Each row was made from one path, in order. Every step used is in the known rows, and no mark comes twice. Write each row's path.
Known rows
t a y: -19   2 -19  -4 -21 -22 -11  -7  -7  -5   6 -12 -20 -12 -10 -18  -4  -9  -1  -3  19  -3  -2  10   0 -20  -6  -7   5  17   1  13   2 -31  -1   2   7  14   4  25  -5   4  10   6  -6 -14  13  25  10  11  -6  11  35   4
u c: -26  -8   6   7 -10   3  -8 -16   2   9  -7  -5  23   1   7  -7 -35  -1  -9   2  -6   0  42 -24  -6   7 -14 -19 -12  14 -21  -1  -8  20  -6 -18  14  -8  -7  23  17  11   6  -8  39 -20   3 -30   4  23  25   2   7   5
k t: -21  12 -12  -6 -10  18  12 -28   2  -1 -25  -5  25  16   3 -16   6  14  21   1   1  -2  16   7 -10   3 -18 -29  16   8  17 -12 -27   7 -21  -5   5  -6 -23  21  18  15   4  19  -3 -23  -7 -25   4  30  18  -9 -10  14
k t y: -20  30 -32 -13  -5  18  19 -10   6  12 -12  -3   6   1 -10  -7  18   7  13   5  15   0  12  -7 -11   4  -7 -28  20   5   4 -31 -33 -12  -6 -13   3   5  11  18  16   8 -15  34 -12 -20  -3 -16  12  19  -3  24  11  17
m e: -13   7  17   9  -5  12   1 -24  17   7 -29  -7 -11  14  -6  -2 -24 -11  13 -15  -6  -3  43   8  -2   8 -16   3 -12  14 -28 -25 -14   0  -1  23  15 -15   6  27  13  12   5  24 -10 -44  -2   7   1   7   1 -10  26  12
u d s k: -37  13  25   1   0   1   0 -13 -13  -4 -60  -8  13 -11   2  -9 -24 -27   8   5  -7  -6   9  19  -1 -12 -11  -4  10   8 -16  16 -15  17   0 -23  11  -6 -10  17  11  19  10 -42  62 -25  -3   1   2  10  33  31 -37  12
a y f t: -10 -13 -19   1 -13  11 -34 -24  15 -10   5   2 -31   0   5 -12  12   3 -26   9 -10   2  -4 -32   0 -18  15   9   6   7  51  -9  -5  -5   6  -6   8  11  20  13   6   6   4   1 -29  -4   3  11  13  17   8  15  39  12
d b c: -27  43 -18  24 -17  -2  -2 -37  17  16 -27  -9  28  27  23 -10   5  -6  14   9 -11   3  52  14   0  -8  10 -14   2  17  24 -50   8  10 -14 -21  11 -12 -18  21   1   7 -11   1  41 -24  -6  -2  -2  -2   6   8  37   4
d s b:  -4  20  25  -9   9  27  18 -15  -2  12 -66 -20 -19 -14   4  -5 -18 -11 -27  16  11  -2  26  -4   4 -11 -23  -8   4   9   3  10 -14  -2   1 -18   7 -19 -27  18  12  24  12 -13  52 -21  -4  -6   6  40  24  -7 -20   4
a y f: -11 -19  -4   6 -16   2 -28 -11  -4   3  -1  -4 -22  -2   7   5  -5  -8  -7   1  -7  -4   1 -25   1 -12  -7   8  -2  14  40 -28   1   5   7  -5  11  -1  20  17  -3  11  -2 -16  13 -10   5 -10   3  10  -2  17  63   6
s k t: -33  14 -10  -4   2  27  15 -17  -2  -4 -29   2  31  23  15 -22   7   4  27  19  12  -7  20  10 -11  -6 -43 -25  15   6 -12  45 -26  21 -17   0  -1  -5 -11  19  22  27 -10  -2  14 -25 -10 -24   0  26  26  -5 -10  19
c b d s k t y: -19  47  -1 -20   4  -2  21  -8  -5  19 -42  -7   9   5   1  -7  21  -5   4  23  32  -7  -5   2 -10  -7 -13 -21  40   9 -24 -15 -39  24  11 -19  -1  10  11  13  22  13 -19  -9  23 -24  -9 -16   9  30   8  40 -30  24
d s k t a: -29   1   1  -8  12  14  21  -9 -24  -3 -28  -2  15   0   1 -33   2   2  42  14   4  -6 -18  17 -13 -11 -30 -29  19   7  -7  61 -17 -23 -19 -17   3   8 -10  18  26  15   8   9  18 -26   1  22  10  22  18  -4 -30  14
d s k t: -32   9 -11  -7  16  24  16 -21 -18  -2 -48  -2  36   7  11 -17  -2   0  34  25  -6  -8  -7  16 -11  -6 -50 -29  19   8   3  47 -26   7 -19 -14   0   4 -22  19  22  26   0  -8  24 -22 -10 -24   9  20  32  -3 -36  18
k t f a y: -24  -2 -50  15 -20 -12  -8 -19   9  10  15  -3   1 -17  -6   3  16  11  -2   2  15  -3 -14 -10   0  -5 -29  -9  21  10  -2  29  -2 -32  -7  -7   1  16  -9  21   5  15   9  26 -38  -4  20  12   1  41  -5  20  13  10
f a y: -20  19 -31  22 -36  -8 -16 -23  11   2   8 -12 -14 -22  -5   1   2  -8 -28  -1  27  -1   4  10   4 -14 -13   1   7  19   2  -7   0 -27  -6  -6   8  19 -16  31   1  12  14  20 -16  -6  18  10   1  29  -3  16  23   6
s k t y: -28  26 -24 -13   7  25  22   0   2   8 -13   1   9  -2   2 -15  18   0  16  21  24  -4  12  -3 -10  -4 -31 -26  17   3 -22  23 -33   1  -2  -7   0   8  21  16  22  20 -25  15   4 -20  -5 -21   9  14   7  27  10  20
v y f t:  -6 -10  -9  10  -1  15 -30 -28  14  -8 -20  -5 -24   0  10 -17   3   4 -25  15   6   6  13 -32  -4  -7  23   0  20   6  56  -7 -23   9  -7  -1  18   3  24  12  14   9   1  15 -28 -17   5   7   0  21  13  19  13  11
c b: -20  13  19 -14 -11   2   5 -10   8  16 -46  -9  -6  18   4   0  14   0 -24  -5  40   0  53   0   6  -2 -10 -13  16  19 -15 -56 -15  15   8  -5  11 -11 -14  16  10  14   4 -10  29 -28  -5  -9   2  43  22  19  23   6
c b d: -10  39  34  -3 -29 -22  -5 -32  16  12 -32 -11  -8  26   0  -2   6  -7 -31  -8  43   1  44   7   1  -6  22  -9  23  17 -21 -77 -27  52   8  -6  14 -12  -7  18  11  13   3 -12  17 -30  -5 -15  -7  47  10  14  11  14
c b d s: -11  35  29  -7  -9 -13  -4 -38   1  13 -58 -18   1   3  -4   4  -1 -10 -18  -2  18  -2   9  13   1  -7   7 -11  25  21   0 -76 -28  35   7 -25  14  -5 -18  19  11  10  13 -23  32 -27  -5  -6   5  42  17  14 -22  14
v y: -20  12 -14   7 -12  -7 -11 -27   0  -4 -39 -19  -7 -12   4 -11 -14 -10 -19   7  29  -1  33  15  -1   0  -5 -14  21  18  18   8 -25  12 -14   6  17  -3   1  24   2  16  -1  11   3 -26   6 -15  -3  13   9  18   5   3
s b c:  -3  41  10  25 -13   2   5 -26  15   8 -29  -4  22  22  23  -8 -10 -18 -12  15  17   0  60   4   3  -4  -9 -12   0  13  -5 -19   1  37   1 -15   7 -19 -15  17   5  23 -17   4  61 -27 -14  -2  -4  11   8 -10  25   4
f t a y: -16   7 -35  -5 -20 -15 -20 -14   8 -15  13  -6 -32 -11 -10 -28  11   1 -19   2  17   1  -6  -3  -1 -24  15  -5  11  12  11  32  -4 -38   1   3   4  24   7  21   5  -1  14  18 -33  -9  13  40  15  17  -2  14  19   9
m s: -29 -11  12   6 -10  18   7 -22   6  10 -31 -14   3  -7  -1  -3  -5 -17   5   3  -1   4  34  34   5   7 -23 -12  -2  13 -13  -8 -19  -3 -18   1  15  -9 -24  25  14  14  -1   6  23 -31  -4  -1  15  -9  13 -37  10  12
f t: -17   8 -19  -3 -10  18 -13 -37  31  -9 -18  -4 -10   5  -1 -23   9   6 -26   0   6   8  24  -5   0  -7  14 -14   6   6  16 -16 -26  -4  -8  -6  11   2  -1  18  19  12   8  22 -26 -20  -1   6  10  33  23  -1   7  12
t f a: -21 -21  -7  27  -9   3  -7 -26  28  22   0  -6 -17 -12  -6   7   2   2 -16 -18  21   6  21 -16   3   3 -17 -12   1   6 -23 -12 -10 -21  -9 -18  16  -5   0  18  17  24   9  38 -10 -17  25  23  -5  53   5  15  34   4
v y f t a:  -4 -14   3   4   2   3 -25 -17   5  -8  -5  -3 -37   1   1 -34   5   7  -9   5  16   7  -1 -26  -9 -13  37  -4  19   7  36  18 -13 -20  -5  -2  20   9  27  13  17   1  10  30 -27 -20  14  46   2  15   3  22  20   9
b d s k t y v: -18  36   7  -6  -4  21   7 -15   8  14 -17 -10  22  13  18  -7  29 -11  21  24  18   3 -13  -6  -8 -10 -20 -17  12  10  13  12 -45  13   3 -23   0   7  11  12  17   9 -15 -21 -17  -8  -1 -24   4   8  -5  33   2  23

Write each row's path
 -9 -24   6   5 -15  -9 -23   0 -14  -1  11  -3 -34  -3  -1  -6  -3  -7   6  -4   5  -3 -11 -22  -3 -19   4   5   0  13  31  -4   6 -19   6  -7  13   4  26  17  -1   5   4  -6   3 -12  10  25   6   5 -11  25  58   4 : t a y f
-12  10   9  -5 -12  28  -2  -3  29  19  -5  -9  -7   2   9   9  25 -10  -5   1  33  11  27 -20   3  -4  -5 -11 -13  15  19 -40 -30 -15  11 -12  11  -1  18  14   6   4 -15  -5 -26 -14   9 -13   8   9 -10  37  61   9 : t y v
-23  -7 -40  18 -21 -15 -19 -16  18  13  16  -9 -25 -25  -6  11   3  -4 -23  -4  22  -1  -2 -10   6  -8 -28  -1   7  13 -11  18   4 -33   1  -9   8  12   5  22   0  19   8  18 -20  -6  24  18   1  36  -8  26  37   4 : t f a y
 -8 -10   4  41 -15   8 -27 -23   8  10 -11 -10 -18 -12   2   1  -5  -4 -20   5  29   4  16 -15  -3  -2   4   4  15  12  31 -19 -10  -9 -15  -9  24   5   1  23  14  13  10  32  -7 -13  20  12 -12  26  -1  25  23   4 : v y f a
-11  -6 -13  -3 -26  -1 -23  -9  19  -7  22  -7 -16   6  10 -21  32  -3  -9   8  26   8  -2 -18   5 -25   7   0  -5  15  35  27  -8 -41   7   6   3  19   4  17   2  -8   7  -8 -63  -1  17  31   9   8  -7  27  43   8 : f t a y v
 -4  30  10  20  -2   1   5 -29   3  11 -51  -9  22   9  21  -1 -10 -24  -1  21  -1  -1  32  13   2  -4 -18 -14   6  17   7 -12  -2  30  -2 -27   9 -12 -26  17   5  21  -8  -5  69 -26 -13   3   3   4  11  -9  -9   5 : d s b c
  0  55  33   7 -22  -4   0 -31  22   7 -32 -16 -19  13   3  -9 -17 -11 -41   2  28   1  46   1   0 -15  17  -4   8   7 -17 -17 -26  48   3  -5   9 -26  -4  20   9  23   2  -4  27 -27  -8 -13 -14  44   5  -6   4  12 : s b d
-30  25 -27 -17  18  23  21  -4 -10  10 -32  -4   8 -14   0  -8  10  -4  20  28   7  -7 -16   3 -11  -3 -39 -26  23   5  -9  21 -33 -10  -3 -22  -1  12  11  16  19  17 -20   7  16 -17  -5 -13  18  11  10  27 -16  19 : d s k t y
-37  59   0  27 -32 -20  -8 -32  10   9 -38  -6  35  24  17  -9  -2 -16  13  -4 -19   2  56  14  -1  -7  42  -3   9  12  24 -68   8  24  -4 -26  11 -18 -21  19  -2  -5   3 -20  58 -26  -4   4  -6  -5  10  34   4   6 : u d b c
 -9  44  24  26 -14  -9   5 -23  -2   5 -61  -7  29   5  10  -2 -20 -30  -3  12  -6  -3  35   8   2  -4  14  -3  10  11   7 -26   0  41   6 -35   9 -17 -30  15   1  10   4 -21  89 -27 -13   8  -2   1  16  19 -29   7 : u d s b c
-25   5   8 -16  16 -11   9 -18  -9  21 -42  -1  14  21   8  -5   9   3  22  14  10  -8  -3  -9  -4  -3 -36 -24  38   6 -31  22 -27  40   4 -21   3  -9  -1   4  19  28  -5 -24  22 -24  -6  -5   1  44  24  28 -20  20 : c b d s k t f
 -4 -26  16   3  -1  16 -17 -17  12  -5   6   3 -36   9  -4 -29  11   9   1  -4   4   8  -2 -29  -8 -13  32  -7   2   4  27 -15 -10 -25  -1 -11  16   3  26  11  22   2  10  27 -19 -21  11  51   7  25   4   9  33  10 : y f t a
-21  -7   2  32   1  35   8   1   3  21   5   2  -7  -5   3   0  19  -8  10  24  17   1  -7  -9  -6   1 -31  -3  18   0 -17  22 -14 -24  -7 -13  10  13   5  20  31  16 -17  31   6 -17   6  19   4   2  -2  12  11  22 : m s k t y f a
-34 -24 -12  -9  28  13  12 -17 -10  15 -32   0  20   2  10  -7  -2   4  41  15 -13  -8 -11 -11  -6   0 -62 -30  19   4 -13  57 -21   8 -10 -23   2  -8   6   8  19  32  -6 -10  20 -20   0  -7   7  29  26  14  -5  14 : d s k t f
 -8 -15  -9  -1 -11   0 -12  -2 -23  -2  17   1 -10   6   2 -12   8   8  28   4  -3  -6 -22 -23 -10 -14  -1  -2  12  10  41   8   1 -16  -4  -7   5   8  16  16   5   3   4   6  -7  -9   5  17   5  10  -9  14  40  11 : k t a y f
-18 -20  -3  -1  -3   5  -9   8 -25  -6  15   4  -7  10  10 -21   7   0  32  16  -1  -9 -22 -20 -10 -22 -22  -2  12   7  17  55   4  -8  -1  -3   3  10  24  15   8  12  -5 -11   9  -9   3  20   3   7  -2  20  35  12 : s k t a y f
-31  -2 -50  16  -9  -5  -5 -11   7   8  14   1   2  -9   7  -1   9   2   4  17  24  -8 -11  -9   0 -12 -53  -8  20   8 -27  72   0 -22  -8  -2  -3  18  -1  19  10  25  -1  10 -21  -3  16   9  -1  36   5  21  17  12 : s k t f a y
-14  -5  -2  -4  -6   6  -7 -22  20 -11  -2  -4 -25   2 -10 -33  13   7  -7  -6  16   8   9  -6  -6 -12  26 -18   7   5   1   4 -16 -31  -8  -5  13   7   8  19  21   5  14  36 -27 -22  10  49  11  30  11   1   9  11 : f t a
-32  -8 -49  14   0  -3  -5 -14  -7   9  -3  -4   2 -22   0   0   6  -4  10  20   8  -9 -34  -4  -1 -12 -60 -11  25  10 -12  74  -4 -32  -8 -17   0  23 -10  18   9  23   6   4 -11   0  17  14   6  33   7  27 -11  12 : d s k t f a y
 -8   2  -9  22 -10  31   0 -11  10  20   9   1 -12  -2  -9   7  22  10   1   3  20   4  -4 -32 -12   0   1  -9  17   2  20 -45 -18 -27  -6 -27  12  11  10  19  24  10  -3  48 -17 -13  14   9  -1  34 -11  29  30  15 : k t y f a
-22 -27   1   6  -3   7  -5  10 -29  -2   9   2  -2   3   9 -20   7 -10  37  26  -6  -8 -24   0  -3 -15 -32  -1  12   8   4  75   3 -17  -4   7   4  12   8  16  13   9 -10 -13  14 -13  -1  22  10 -20   0  -1  24  16 : m s k t a y f
 -8  -7   9   3   4  21 -10  -1  10  19  -3  -3 -35  -7  -2  10   4  -5  -6  -3   6   4  15 -37  -5  -1   4  -3   0   6  25 -63 -17   1  11 -20  16  -7  46  12  11  12 -18  13  15 -19   4  -7   7  10  -8  36  69  10 : t y f
-22 -15 -22  22  -9  11   3 -28  20  18   3   0   8   3  -7   3  14  14  10  -9  16   3   6 -17  -6   8 -24 -25  18   2 -11  -2 -14 -23 -19 -21   9   0 -15  17  24  21  11  46 -25 -15  16  14  -5  57   6   6   5  13 : k t f a
-18 -19  -2  -2   8   4 -12   3 -40  -5  -2   2  -8  -6   9 -18   1  -7  35  22 -12 -11 -46 -14  -9 -21 -29  -2  17   9  29  55   0 -19   1 -14   4  17  16  15   7  12   3 -18  19  -7   4  21  10   1   3  25  13  13 : d s k t a y f
 -7 -18   4   8  -2  32 -24 -30  22  -3  -6   2 -24  17   4 -14  11  11 -14   2  -9   6  13 -35  -5  -9  20  -3   4   4  41 -40 -18   3   0 -13  14  -3  18  11  20  12   3  14 -19 -13   0  10   8  26  16   8  33  13 : y f t
-33  -8   9   1   6  16  27  -3 -16   0 -17  -2  22  13   4 -36   9  -5  45  17  11  -3   3  32  -8  -7 -34 -26  16   6 -37  82 -18 -18 -22   7   4   6 -16  22  27  14  -4  12  17 -32  -4  27   9   0  15 -25 -15  18 : m s k t a
